Known rows, with every way that one mark hangs from another:
fiton[buli[gude] raber]: [ 1.94 -2.22  1.97  1.25  0.12  5.08 -0.36  3.54  4.78  0.91  4.92 -2.46
  0.66  1.86  0.94  1.00  1.75 -1.25 -0.53  0.08]
buli[gude[zulum] raber]: [ 1.13 -1.53  0.06 -3.52  1.02  3.15  0.91 -0.76  5.02 -1.36 -2.05 -0.14
  0.89  2.11  1.36  0.53  0.07 -0.60  1.81  0.49]
zulum[gude rine]: [-0.31 -1.82  1.90  3.83 -1.36  8.59  1.00  3.71  8.09  0.52  5.69 -1.57
 -0.76  0.32  0.75  3.03 -1.67 -0.48  0.34  0.08]
raber[buli[gude[zulum]]]: [ 0.23 -0.14  1.47 -2.41  1.18  2.10 -0.37 -0.07  5.81 -0.70  0.07 -1.08
  1.03  3.01 -0.51 -0.49  3.08 -0.88  2.12  0.37]
rine[gude zulum]: [-6.97 -2.45  2.46  2.59 -1.23  5.00  2.68 -0.62  6.07 -2.89  6.02 -1.27
  4.23  0.77 -0.81 -1.18 -2.57 -0.33 -0.12  1.66]
raber[fiton[buli] gude[zulum]]: [ 1.88 -2.21  1.14  3.30  2.16  2.54  3.34  2.37  6.19 -2.30  2.53 -4.01
  0.17  2.29 -0.28 -1.71  0.36 -2.74 -1.08 -0.95]
rine[zulum[raber]]: [-5.03 -2.52  3.02  4.04 -1.01  6.03  4.60  2.52  5.96 -0.11  2.83 -1.43
  2.21  1.61 -0.88 -2.91 -3.22 -0.60 -0.67  1.18]
fiton[buli gude[zulum] raber]: [ 1.29 -2.18  1.47  1.83 -0.98  4.90 -1.59  2.10  3.98 -0.76  3.29 -3.63
 -0.54  3.53  0.86  0.96 -2.85 -1.81 -2.96  1.32]
buli[fiton gude raber]: [ 1.09 -2.94 -0.14 -4.14  2.01  5.26  1.04  2.47  4.97 -0.19  0.27  0.12
  1.29  0.52  1.87  0.67  2.30  0.16  2.90 -1.07]
gude[zulum]: [-1.94 -0.70  1.40 -1.38 -0.35  4.40  1.55 -0.22  5.21 -1.30  0.70 -1.95
  0.67  1.39 -0.32 -0.44  0.03 -0.88 -0.05  0.77]
fiton[gude[zulum[rine]] raber[buli]]: [-0.62 -0.33  1.26  2.87 -0.21  3.20 -1.20  4.33  5.77  0.83  3.19 -2.81
 -1.32  4.32 -0.10  1.65 -2.33 -1.07 -0.65  1.65]
rine[gude]: [-4.65 -2.19  2.06  0.79 -0.53  6.03  0.52  0.35  6.01 -2.08  6.05 -2.11
  2.46  0.08  0.01 -0.30  1.02  0.20  0.42  1.19]
zulum[raber[fiton] rine]: [-0.94 -1.90  2.58  5.69  0.37  5.65  5.13  6.24  7.54  1.00  5.23 -1.99
 -0.86  0.74 -0.29 -1.62 -2.42 -0.80 -0.07 -0.08]
raber[buli[gude[zulum]] fiton]: [ 1.61 -0.51  1.16 -1.42  2.59  0.83  2.53  1.74  5.86 -1.70  1.00 -1.30
  0.55  3.23 -0.66 -1.99  2.99 -1.23  2.60 -0.41]
rine[zulum]: [-5.15 -1.75  1.91  0.96 -1.17  5.37  4.03  1.29  5.87 -0.69  3.75 -1.42
  2.74  1.16 -0.42 -0.82 -0.72 -0.84 -0.06  0.79]
raber[buli fiton gude[zulum]]: [-0.43 -1.30  0.85  1.88  3.38  0.96  3.71  3.03  6.44 -1.55  1.29 -3.67
  0.17  3.25 -1.07 -2.91  3.13 -1.80  1.72 -0.84]
fiton[buli raber[gude[zulum[rine]]]]: [ 1.03 -1.67  1.62  6.97  0.51  3.45  0.43  3.88  6.35  0.51  2.56 -3.75
 -0.35  2.93 -0.03  1.46 -3.15 -2.34 -2.95  0.49]
fiton[gude]: [-1.68 -2.05  1.19 -1.53 -0.61  7.60  0.04  1.74  5.91 -0.44  4.83 -2.76
 -0.52  1.34  0.95  0.91  1.70 -0.69  0.41  0.64]
raber[buli fiton[gude]]: [-1.16 -1.95  1.20  0.24  1.34  4.73  1.58  4.93  6.18 -0.26  6.28 -3.31
 -0.62  2.83  0.30 -1.68  3.50 -1.11  1.93 -0.43]
raber[fiton[buli]]: [-0.20 -2.38  1.85  2.44  0.31  5.14  3.45  4.44  5.71 -0.64  6.55 -3.33
  0.55  0.93  0.60 -1.73  1.27 -1.71 -0.82 -0.91]
raber[buli gude[zulum]]: [-1.96 -1.06  1.39  0.86  1.96  2.11  0.43  1.34  6.34 -0.70  0.21 -3.29
  0.79  3.01 -0.88 -1.42  3.45 -1.39  1.08  0.02]
buli[fiton[raber] gude]: [ 1.60 -2.52  0.59 -2.29  1.86  5.20  1.66  3.29  4.54  0.21  2.26 -1.24
  0.83  1.01  0.37  1.07  2.24 -0.03  1.83 -0.57]

Rows:
[-0.76 -2.09  2.43  5.48  1.05  5.30  2.07  7.59  7.68  1.37  6.49 -2.72
 -1.65  3.08 -0.04 -1.45 -1.56 -1.11  0.51  0.17] => zulum[raber[buli fiton[gude]] rine]
[-3.91 -3.36  2.78  5.44  0.72  5.39  4.49  2.83  6.95 -0.30  2.18 -2.47
  1.90  1.96 -0.86 -2.64 -1.62 -1.13 -0.26  0.58] => rine[zulum[raber[gude]]]
[ 1.82 -0.16  1.34 -1.08  1.94  2.45 -0.08  2.16  6.60 -0.14  0.26  0.05
  0.72  2.38 -0.66  1.22 -0.15 -0.72  1.46 -0.22] => raber[buli[fiton gude[zulum[rine]]]]
[-2.39 -3.34  2.34  4.15  0.13  5.92  5.88  3.96  6.20 -1.42  4.56 -1.99
  0.44  2.74 -0.40 -3.03 -4.48 -1.30 -0.20  0.71] => rine[zulum[raber[fiton[gude]]]]
[ 0.93 -2.34  2.95  2.84 -1.08  6.28 -1.19  1.71  5.21 -1.08  2.32 -2.93
 -0.54  2.92  0.54 -0.96 -4.66 -1.70 -3.32  1.28] => fiton[buli gude[zulum[raber]]]
[ 2.74 -1.51 -0.37 -1.99  1.78  3.55  1.09  1.40  5.83 -0.72 -1.77  1.06
  0.44  1.38  1.31  2.32 -3.08 -0.44  1.44 -0.30] => buli[fiton gude[zulum[rine]] raber]
[-3.02 -2.23  3.19  2.13  1.39  3.03 -0.29  1.66  5.04 -2.16  1.44 -1.34
  2.86  2.25 -1.57 -3.49 -2.66  0.36 -0.31  1.12] => rine[gude[zulum[raber[buli[fiton]]]]]
[-2.87 -1.88  3.37  2.59  0.72  3.70  2.59  2.96  6.43  0.49  2.37 -0.41
  2.69  3.18 -0.94 -2.71 -0.16 -0.59  1.42  0.78] => rine[zulum[raber[buli[gude]]]]
[-1.49 -0.62  2.65  4.23 -0.76  5.18  2.03  2.19  6.84  0.37  0.86 -1.39
 -0.21  1.62 -0.77 -0.33 -4.56 -0.86 -1.61  1.58] => gude[zulum[raber rine]]
[ 0.96  0.22  1.37  2.04  0.95  1.42 -0.27  3.30  6.10  1.06  1.35 -1.22
 -0.12  3.76 -0.55  1.59 -0.25 -0.89  1.04  0.89] => fiton[raber[buli[gude[zulum[rine]]]]]
[ 0.96 -1.33  2.39 -0.33  0.81  4.29  0.99 -0.19  5.90 -1.17 -1.24 -0.68
  0.36  1.99 -0.56 -1.12 -1.20 -0.67  0.36  0.92] => buli[gude[zulum[raber]]]
[-1.04 -3.66  0.82  2.51  1.00  5.11  0.38  3.66  5.77  0.58  3.10 -3.41
  1.00  1.45  2.10 -0.58  1.90 -1.40 -0.30 -0.64] => fiton[buli[raber[gude]]]
[-0.98 -1.16  1.20  0.36  0.09  3.12 -0.93  2.90  4.28 -0.22  2.26 -3.29
 -0.61  4.43 -0.14  0.15  0.30 -1.12 -0.08  1.53] => fiton[gude[zulum] raber[buli]]
[ 2.32 -1.69 -0.42 -2.62  2.45  1.69  4.11  0.89  5.09 -2.21 -0.98 -0.51
  0.28  2.26  1.20 -1.15  0.09 -1.05  2.49 -0.47] => buli[gude[zulum] raber[fiton]]
[ 0.76 -3.83  2.85  6.89  2.18  5.36  3.58  5.90  6.77  0.00  4.84 -4.34
  0.00  1.66  0.01 -3.53  0.67 -1.93 -1.22 -1.03] => zulum[raber[fiton[buli] gude]]
[ 3.89 -1.38  1.56  0.05  1.59  2.64  2.08  1.13  5.62 -2.17  2.51 -1.74
  0.36  2.16  0.16 -0.87 -0.33 -2.17 -0.29 -0.64] => raber[fiton[buli[gude[zulum]]]]
[-0.21 -3.07  0.65 -1.35  0.68  7.21  0.64  4.39  4.12  0.17  4.17 -2.85
 -0.29  1.66  0.87  1.27  0.24 -0.28  0.28  0.13] => buli[fiton[gude raber]]
[ 2.91 -3.03  3.07  3.44  1.48  5.05  2.71  4.71  6.31 -0.12  4.54 -2.01
  0.01  1.64  0.39 -2.33 -0.09 -1.53 -0.23 -0.92] => zulum[raber[fiton[buli[gude]]]]
[ 1.34 -0.72  0.07 -0.97  0.59  3.62  0.76  0.62  6.42 -0.43 -1.06  0.38
  0.22  1.97  1.47  2.12 -2.33 -0.73  1.00  0.55] => buli[gude[zulum[rine]] raber]
